Known rows, with every step that occurs
E > L: [ 13 -60 -43 -17  39 -16  36 -40   3  26  20   4   6  13  25  40  31 -17
 -23 -15 -60 -23  46 -58 -12 -16  56  -9  31  61   2  -2 -44  12 -17]
L > E > A: [ 10 -73   3 -19  27 -39 -26 -50  17  58  13  -5  34  55  30  -1  15 -35
  -9 -27 -25 -15  47 -63 -47  -4 -15  -9  37  26   3 -39 -40  -8   3]
E > A > V > T > R: [ 17 -62  47 -18  16  14 -21 -66  12  26  25  -5  29  45  72  49  21 -24
  48 -21 -22  -5  45 -81  19  11  72  -5  15  11  22 -30 -27 -13 -35]
M > L > H: [ 17 -41  -6  -3  10  18 -14 -50  39  -2  39   7   1  28  15   5  24 -22
  11   7 -24   8  23 -67   5  39  74  18  31  21   5 -25 -36  32 -75]
A > V: [ 12 -37  -6   2   5   7 -37 -63  44  10  20  16  18   6 -38  33  23 -13
  30 -16 -40 -28  32 -68 -24 -15  57   0  16  51  24 -29 -20   0  -9]
V > A: [ 27 -54 -43  -6  41 -15 -11 -10  59 -13  26 -12  34  48  -3   6  14 -25
  23   1 -54 -39  54 -57 -15  -1  28   3  35  54   9 -71 -38  -8 -28]
M > L > Z: [ 15 -32  15  -4   6  11 -23 -22 -10 -24  34  12  12  -1 -24  33  33   6
  58 -21 -15 -17  35 -51   8  11  47  23  34  35   1  -8 -25   4 -54]
M > L: [ 10 -23 -43  -6  11  19  -4 -38  53   6  30   2  15   2 -12  -4  26 -14
  28 -16 -23 -14  65 -68  -7  15  56  16  27  21  12 -24 -19  14 -40]
V > T > E > A: [  5 -63   2  -6  26 -33  -1 -32  62  46   3 -16  29  58  61   2   9 -41
   2 -22 -16 -44  53 -63 -29   9  52 -13  25   4   4 -41 -22  -3  -1]
B > T > E > L > Z: [ 14 -67   5   1  12  -5   2 -10 -12 -15  24  15   4  12   6  66  37   0
   1 -32 -37 -34  23 -36  18 -10  53  11  44  63 -10 -11 -46  -2 -38]
Z > L: [ 23 -42 -25 -45  48  -4 -23 -48   7  44  21   9  48  25 -22  -3  26  -2
  34 -20 -41 -28  41 -55 -10   3  30  10  19  78  10   0 -52  -3  -1]
R > T > B > L > H: [ 27 -56  37 -20   9  26 -27 -32  58 -10  42   2   3  19  -3   8  27  -6
 -17  18 -40 -11  12 -65  -3  39  49   7  26  -2  11 -23 -49  29 -76]
T > B > L: [ 17 -46  18 -35  18   8 -32  -2  73 -19  31  -5  20  -4 -45   1  36   9
 -16   7 -38 -34  48 -72 -39  29  12   4  20   2  18 -32 -39   2 -23]
T > B > L > Z: [ 20 -49  60 -25  12   3 -40   4   5 -41  34   8  15  -4 -49  40  39  22
  27  -4 -26 -30  25 -54 -13  20  15  13  28  21   3 -14 -42  -4 -40]
A > V > T: [ 18 -34 -18  11  -4   9  13 -69  54  12  21  -3  23  15   7  33  20 -18
  66  -3 -34 -26  49 -52   4   5  59  -8  -6  20   6 -20 -17  -3 -13]
V > T > B > L: [ 17 -42  17 -28  11  12 -11  -9  80 -22  29 -14  21   0 -25   6  33   7
   1  12 -34 -35  53 -64 -25  36  17  -1   3 -16  11 -23 -35   2 -22]
T > B > L > E: [ 20 -77  -5 -24   1 -14 -26 -32  38   9  33   1  19  10 -49   0  33   2
 -35 -20 -33 -22  59 -49 -50  19 -45   0  25  28   5 -43 -52  -6  -4]
V > T > B > L > E: [ 21 -71  -7 -17  -5 -13 -12 -34  41  10  32  -5  21  11 -33   1  31   2
 -22 -17 -33 -27  64 -42 -38  23 -36  -5  15  18  -1 -41 -47  -6  -4]
K > L: [ 22 -54 -26 -36  10  -4   6 -80  18 -17  23   4   9  13   5  57  19 -22
  16  11 -58 -25  56 -47   2  30  34  19  60  70   3 -56 -50   6 -70]
A > V > T > E: [ 11 -54 -28  20  -6 -11  12 -43  81  21  12  -1  12  25  -1  18  17 -22
  10 -27 -23 -57  61 -44 -10  10  78  -8  12  35   6 -46 -17  -2  -8]
Z > L > E > A > V: [  6 -65  12 -10   8 -12 -59 -74  17  35   8   5  26  27  -5   9  15 -23
  12 -32 -22 -31  30 -64 -30 -28  28  -6   3  37  20 -23 -22 -10  29]
B > L > E > A > V: [  6 -61  16  -6  -1  -9 -56 -61  35  20  10   1  17  15 -14  10  13 -21
  -5 -28 -25 -30  31 -70 -42 -25  20  -9   6  13  18 -32 -15  -6  17]
E > T > R: [ 13 -63  47 -34  39 -21 -35 -36  -9   9  32   5  41  55  55  47  30 -21
  25 -13 -24   9  27 -91  35  23  66 -11  41  52  18 -48 -34  -6 -34]
B > T > E: [ 10 -52 -42   6   6   1  -9 -12  96  17  19   7  28  31  -5  20  27 -25
 -18 -33 -37 -38  51 -45  -3  15  42  11  55  56   4 -67 -44  -4 -27]
L > E > A > V > T: [ 13 -49  -6  11  -8  -5   2 -73  43  25  13 -12  25  32  29  25  13 -28
  48 -12 -26 -26  49 -50  -5  -1  33 -14 -12   5   2 -22 -15  -8   2]
E > A > V > T > B > L: [ 11 -45  32 -24   7  12 -27 -16  80 -20  21 -17  20   3 -14   4  29  -1
   6   9 -27 -40  46 -71 -29  20  26  -5  -8 -32  15 -23 -26  -2  -8]
R > T > B > L > M: [ 26 -34   4  -7   6  25 -50  -9  72  -7  50  -1   9   7   9 -18  25  13
  -4  -9 -63 -68  41 -70 -15   9  18   2  34  10  22  -6 -75  10 -23]

Rows
[ 19 -51  20  -5  13  21 -19 -41  83  15  42   2  24  19  -8  35  37 -17
  32   5 -44 -29  59 -58 -18  14  38   1  19  41  29 -26 -61   5 -41]  R > T > B
[ 14 -49   4   4 -11   0  -3 -63  48  13  11 -14  19  21  15  11  13 -18
  33 -11 -25 -33  48 -50  -8  -1  31 -16 -13 -13   0 -18 -13  -5   3]  B > L > E > A > V > T
[ 15 -59 -49   0  -6  -5  -7 -54  23  26  32   5  17  15 -24  -1  28 -13
  -3 -36 -22  -8  71 -46 -25  11 -11   7  32  46   2 -39 -38   1 -13]  M > L > E
[ 15 -73 -47   5  21   0  36 -36  40  40  17   3  -8  12  28  26  23 -21
 -45 -37 -55 -60  58 -50   1 -28  84 -14  35  53   6  -6 -42  21 -28]  R > T > E > L
[  9 -47  12   3   2   2 -10 -48  76 -12  31  -4  24  22   5  51  38 -15
  51  20 -27 -26  53 -59 -18  25  45   1 -17  26  19 -33 -41 -10  -4]  A > V > T > B
[ 26 -62   4 -27   8   2  -5 -81  13 -16  34   9  -4  34  29  46  19 -27
  -3  26 -48  -1  16 -51  10  49  57  19  51  52   0 -46 -58  25 -96]  K > L > H
[ 28 -28 -18 -13  16   8 -43 -10  49  -3  43   3  15   8   1 -30  20  16
 -10 -17 -64 -58  38 -72 -18   7  13   1  49  19  14  -9 -68  10 -18]  B > L > M
[  9 -45 -14  16 -13   7   2 -70  51  16  14 -14  18  25  33  12  13 -27
  50 -14 -19 -26  55 -50   4  -1  44 -10 -16  -9   5 -21 -11  -2   3]  M > L > E > A > V > T
[ 10 -45  31 -34  24  -8 -38   7  62 -32  27  -8  27   7 -33   5  35   4
 -11  14 -29 -29  30 -74 -17  32  19 -11  12   2  11 -35 -31   6 -11]  E > T > B > L
[  7 -69 -49   9  14 -15  44 -39  35  20   8  -1  -7  15  39  35  24 -21
 -32 -29 -46 -54  55 -47   0 -17  93 -14  10  44  -1 -12 -30  12   2]  A > V > T > E > L
[ 10 -75  37 -26  21 -18 -38 -40 -20   8  35   5  31  49  51  32  31 -20
  13 -26 -14  13  37 -81  35  21  43 -10  35  47  14 -52 -32  -7 -25]  M > L > E > T > R
[ 21 -49  26 -24  11  29 -29  -9  87  -8  35  -8  18 -10 -43   0  32   8
  -8   1 -43 -42  52 -67 -25  17  22  -2  19  -8  21 -21 -42   9 -42]  R > T > B > L
[  9 -61  -6 -11  21 -56 -15 -35  -3   5  25   5  39  47  -3  21  28 -22
   3  -7 -27  -2  26 -54  12  15   1 -26  24  64  -8 -53 -30   0  11]  L > E > T
[ 25 -74  -2 -15  -4   1 -23 -34  48  17  35  -3  18   5 -46  -6  30   2
 -29 -26 -40 -29  61 -45 -35  10 -36  -2  25  22   9 -38 -52  -3 -16]  R > T > B > L > E
[  4 -57  15  12  -1   6 -48 -61  68  32   6   3  14  23   3  13   8 -32
   8 -35 -25 -51  37 -67 -26 -31  76 -11  13  20  28 -32 -13   1   1]  R > T > E > A > V
[  4 -52 -16  -4   9 -40 -16 -32   5  -9  26   1  33  37  -3   6  29 -22
   8  -9 -15  -1  34 -56  20  18  15 -21  19  49  -6 -48 -20   7   8]  M > L > E > T
[ 26 -73 -35 -29  22 -21 -21 -65 -10  53  26  11  40  29 -32  -4  27  -5
  -3 -41 -39 -19  53 -36 -23   0 -26   4  25  81   0 -22 -61  -9  14]  Z > L > E
[ 15 -54 -34  10   6 -18  29 -32  77  29  14  -3  19  34   9  12  19 -22
   3 -25 -29 -55  68 -44 -15  22  67  -5  27  38   0 -47 -30   1 -17]  V > T > E
[ 15 -41  21 -22   4  17 -22 -14  81 -28  27 -11  18  -8 -33   9  31   8
   4  10 -31 -38  49 -66 -24  26  29  -1  -4 -19  16 -24 -27   1 -12]  A > V > T > B > L
[  0 -55  10   2   8  -9 -49 -58  54  27   2   5  15  25  -1  19  11 -31
   2 -28 -23 -46  34 -73 -37 -22  69  -6  17  28  23 -40 -10  -5  13]  T > E > A > V
[ 15 -75 -15   2  18  -2  12 -39  34   9  28  11  -6  38  48  36  28 -27
 -51  -4 -46 -11   9 -51  16  17  79   6  41  44  -7 -28 -55  26 -58]  B > T > E > L > H
[ 19 -34   8 -10  15  -2 -56   2  53 -26  47  -1  15  21  15 -18  28  11
  -4   1 -54 -57  26 -75  -9  20  14  -3  30  20  15 -19 -69   6   1]  E > T > B > L > M
[ 29 -36 -34 -18  34   2 -48 -38  15  31  41  11  33  33  23 -20  22   7
  24 -24 -60 -57  31 -62  -3  -2  22   9  35  69  14   7 -82   2   6]  Z > L > M
[ 20 -62 -22  10   5  13   2 -38  90  45  22   5  12  20 -11   1  16 -19
 -14 -43 -43 -64  67 -46 -10  -3  73  -7  48  49  15 -37 -39  12 -42]  R > T > E
[ 20 -69  16   3  13  -3   8 -21 -21   2  25  15  -3   8   0  54  31   2
   3 -37 -42 -48  31 -35  15 -18  70   2  37  57  -4   4 -44   9 -44]  R > T > E > L > Z
[  6 -67 -57   0  21  -6  30 -19  44  19  15   4   4  21  34  39  32 -23
 -49 -31 -53 -39  46 -47   5 -16  66  -2  40  58  -3 -28 -47   8 -14]  B > T > E > L
[ 13 -40  -1   9  -1  -1   3 -69  54  21  12 -12  27  30  32  27  14 -27
  59  -2 -28 -29  45 -57  -3  -3  56 -13 -11  -1   5 -19 -10  -5  -2]  E > A > V > T
[ 17 -49  69 -25  12 -10 -43  12  -4 -51  32   7  19   4 -42  41  40  18
  28   1 -19 -27  12 -56   3  22  20   5  21  18   1 -17 -35  -2 -34]  E > T > B > L > Z
[ 11 -66  -8 -23  28 -54 -27 -35 -22  13  22   5  48  48  -7   6  29 -19
   9 -14 -25  -8  22 -50  18  11  -1 -23  11  72  -8 -37 -38  -2  24]  Z > L > E > T
[ 22 -29   1  -1  -2  15 -50 -16  63 -24  44  -2   8   8  12 -13  27  14
   7  -2 -54 -63  35 -68 -13   9  20   0  16   3  21  -9 -64   3   0]  A > V > T > B > L > M
